Each row was made from one small tree. The marks that hang from a mark follow it in brackets, in alphabetical order. Every link used is in the known rows. Write each row's tree.
In the rows, 128 means zero.
Known rows
L(T(G)): [154  44 114 111  87 109  97 156 146 165 136 140 155 169 132 133 162 170
 100  84 134 173 112 100 143]
L(T(A(W))): [123  74 162 128 149 110 140 112 142 129 137 134 132 178 178  99 173 130
 154  92 157 137 122 133 139]
T(A G(C U(L))): [174 106  91 161 113  88 143 115  88 101 116 111 105  64 148 158 157 112
  74 136 120 153 164 104  97]
L(C): [124 123 134 106 135 139 130 135 126 152 142 126 136 151 116 139 119  79
  90 123 115 132 165 118 121]
K(C(G(U(L)))): [155 169 141 171 153 139 116 117  95 144 139  82  98  32 149 137  96 137
 156  84 101  86 166 158 158]
A(C(G(U)) W): [ 75 135 109 136 135 168 134 138 158 147  99 113  84  78 128 137 111 197
 185  77 156  84  90 136 183]
C(A): [134 126 128 108 106 123 150 132 126 134 124 158 142 174 149  93 128 118
 112 196 142 128 126 134 101]
G(C(A(T W))): [106 174 153  72 146 152 140 117 150 132 120 200 131 175  55 115 116  84
 111 195 127 119  87 133 117]
U(G L(C(A(T)))): [127 209 150 126 155  99  93  91 127  81  90 118 195 139  53 182 151  94
 153 130 107 105 156 173  79]
G(C U(L(T(A)))): [159 152 137 189 141 119 114 102 102 104 124  96 104 106 182 148 146  81
 131 111 106 141 147 114  90]
L(C(A(T))): [ 90 179 142  84 143 131 120 137 148 104 131 162 159 181  62 141 101  95
  85 188 120 126 121 123 104]
L(T): [144  87 141 124 115 136 104 130 147 168 149 132 146 183 157 123 148 125
 138 101 120 152 117 118 135]
T(G): [159  48  97  95  84 102 134 151 133 159 131 147 151 133 122 132 149 156
  87 116 138 168 137 114 141]
U(G(C) L(T)): [189 150 155 158 133 125  94  76 107 153 113  86 157 145 126 163 184  67
 184  56  81 140 150 148 101]
C(A(T) G(U(L))): [127 203 106 155 137 144  90 117 139  87 104 150 158  83  95 134  97 136
 165 136 113 115 113 152 134]
L(C T(A(W) G)): [102  58 141 121 127 103 118 149 140 103 130 116 129 167 122 137 174 131
  76  78 161 143 134 106 148]
G(U): [143 119 122 143 112 145 139 147 129 140 132 140 132 108 172 127 116 150
 119 149 131 124 128 117 111]
L(C(A G(U))): [ 90 186 113 150 125 174 119 158 126  90 133 113 116 123 132 113  63 111
 100 169 111 106 122 113 121]
T(A): [141  74 127 113 141  82 186 107 113 129 150 128 138 143 172 105 142 117
 121 142 133 172 168 130 118]
T(G(C)): [167  69  98  84  95 123 146 141 119 173 146 147 123 134  96 134 140  99
  64 141 109 177 140  96 130]
B(W): [154  75 139 109 131 121 118 129 117 147 175 138 120 144 147 134 124  99
 128 129 105 158  98 140 145]
C(A G): [123 122 108 110 106 149 138 128 127 135 138 143 143 164 135  82 106 114
 147 151 119 145 124 135 141]
L(C(G) T(A)): [110 103 132 133 159 125 125 123 121 117 177  82 124 166 144 128 109  86
 136  63  95 169 160 112 162]
C(A(W) G): [109 132 128 107 116 166 139 125 146 132 115 162 133 160 121  72 125 115
 158 132 146 111 103 146 161]
U(G): [168  99 138 115 128 110 154 106 124 147 130 111 180 145 141 134 160 147
 172 103 115 144 153 155 105]

Which tree is each row?
[ 87 175 125 123 141 175 114 143 164  92 114 175 141 119  90 104  87 171
 162 155 140  99  67 140 148] => C(A(T W) G(U))
[134 229 126 144 135 145 102 114 125 101 103 169 130 106  88 155 110  89
 107 197 107 110 112 129  71] => G(C(A(T)) U(L))
[120 112 140  70 126  73 130 164 128 129 152 164 136 134  59 130 107 185
  72 195 130 132 118 122 127] => K(C(A(T(G))))
[100 155 157 125 123 148  91 143 144 120 132 131 136 208 127 124 124  84
  96 158 127 117 115 109  94] => L(C(A) T)
[127 145 148 105 138 128 152 135 103 143 165 124 107 136 128  81  78 126
 133 162 115 115 145 142 147] => K(C(A G))
[ 88  67  97 134 120  74 162 154 139 107  95 119  85  75 144 152 160 236
 113 122 206 116 109 117 140] => T(A(C W) G(U))
[195 153 135 141 135 115 133  67  94 152 112  97 155 117 117 159 173  65
 170  85  85 133 176 159  95] => U(G(C) L)
[ 95  79 130 124 140  67 146 123 129 139 139  94 106 166 159 148 153 168
 162  95 162 152 129 119 136] => L(T(A(C)))
[ 69 113 111 143 155 124 169 122 132 111 117  91  81  74 156 128 116 194
 179  91 178 105 112 135 173] => T(A(C(G(U)) W))
[137 139 143 142 142 145 145 149 105 146 176  96  93  65 156 114  67 169
 139 121  97 106 142 134 159] => K(C(G(U)))
[118 192 116 137 129 150  93 104 116 108 103 112 143 125 101 134 114  47
 129 115 110 107 176 148 135] => U(L(C(A G)))
[ 99 145 151  83 142 139 133 128 166 119 107 203 160 176  80 110 133 137
 139 181 153 111  86 145 121] => C(A(T W))
[181 130 146 166 156  83 126  64  89 114 127  71 144 147 155 154 196  74
 183  69  92 157 172 149  93] => U(G(C) L(T(A)))
[125  67 119  71 122 118 123 146 168 150 122 193 168 137  51 147 153 175
 104 104 154 142  96 131 167] => A(T(G) W)
[170 174 125 160 121 157 116 104 106 143 109 123 103  83 150 150 132  71
 110 134 101 116 156 126  97] => G(C U(L))
[ 97  36 105  94 125  62 170 130 139 132 103 122 106 111 114 148 179 204
 122 105 206 137 129 126 160] => T(A(C W) G)
[150  16 114 121 105  68 138 145 127 124 151 116 147 163 155 130 167 166
 101 100 142 189 138 103 140] => L(T(A G))
[132 132 113 144  73 149  99 174 127 112 128 143 113 152 140 123 126 139
  60 188 122 144  72  72  89] => L(T(G(C(A) U)))
[156 143 129 189 119 148  70 122 143 131 106 117 140 108 179 149 162 135
 158  82 125 106 123 130 113] => G(U(L(T)))
[114 155 112 144 136 179 125 149 130 124 149  99 117  91 131 141  72 114
 106 104  95 125 144 114 149] => L(C(G(U)))
[133 180 126 138 108 162 147 142 110 120 127 147  99 142 149 104  98  97
  81 230 118 123 100 100  71] => G(C(A) U)
[119 172 146 149 130 148 144 152 103 117 159 110  92  88 154  86  60 160
 129 180 112  88 124 129 132] => K(C(A G(U)))
[ 97 163 103 166 142 153 102 106 148 138  67 104  96  43 122 157 138 168
 203  48 173  62 116 159 182] => A(C(G(U(L))) W)
[103 171 163 139 143 169 140 151 118 116 138 123  82  90 146  75  80 162
 141 166 143  58 101 146 150] => K(C(A(W) G(U)))
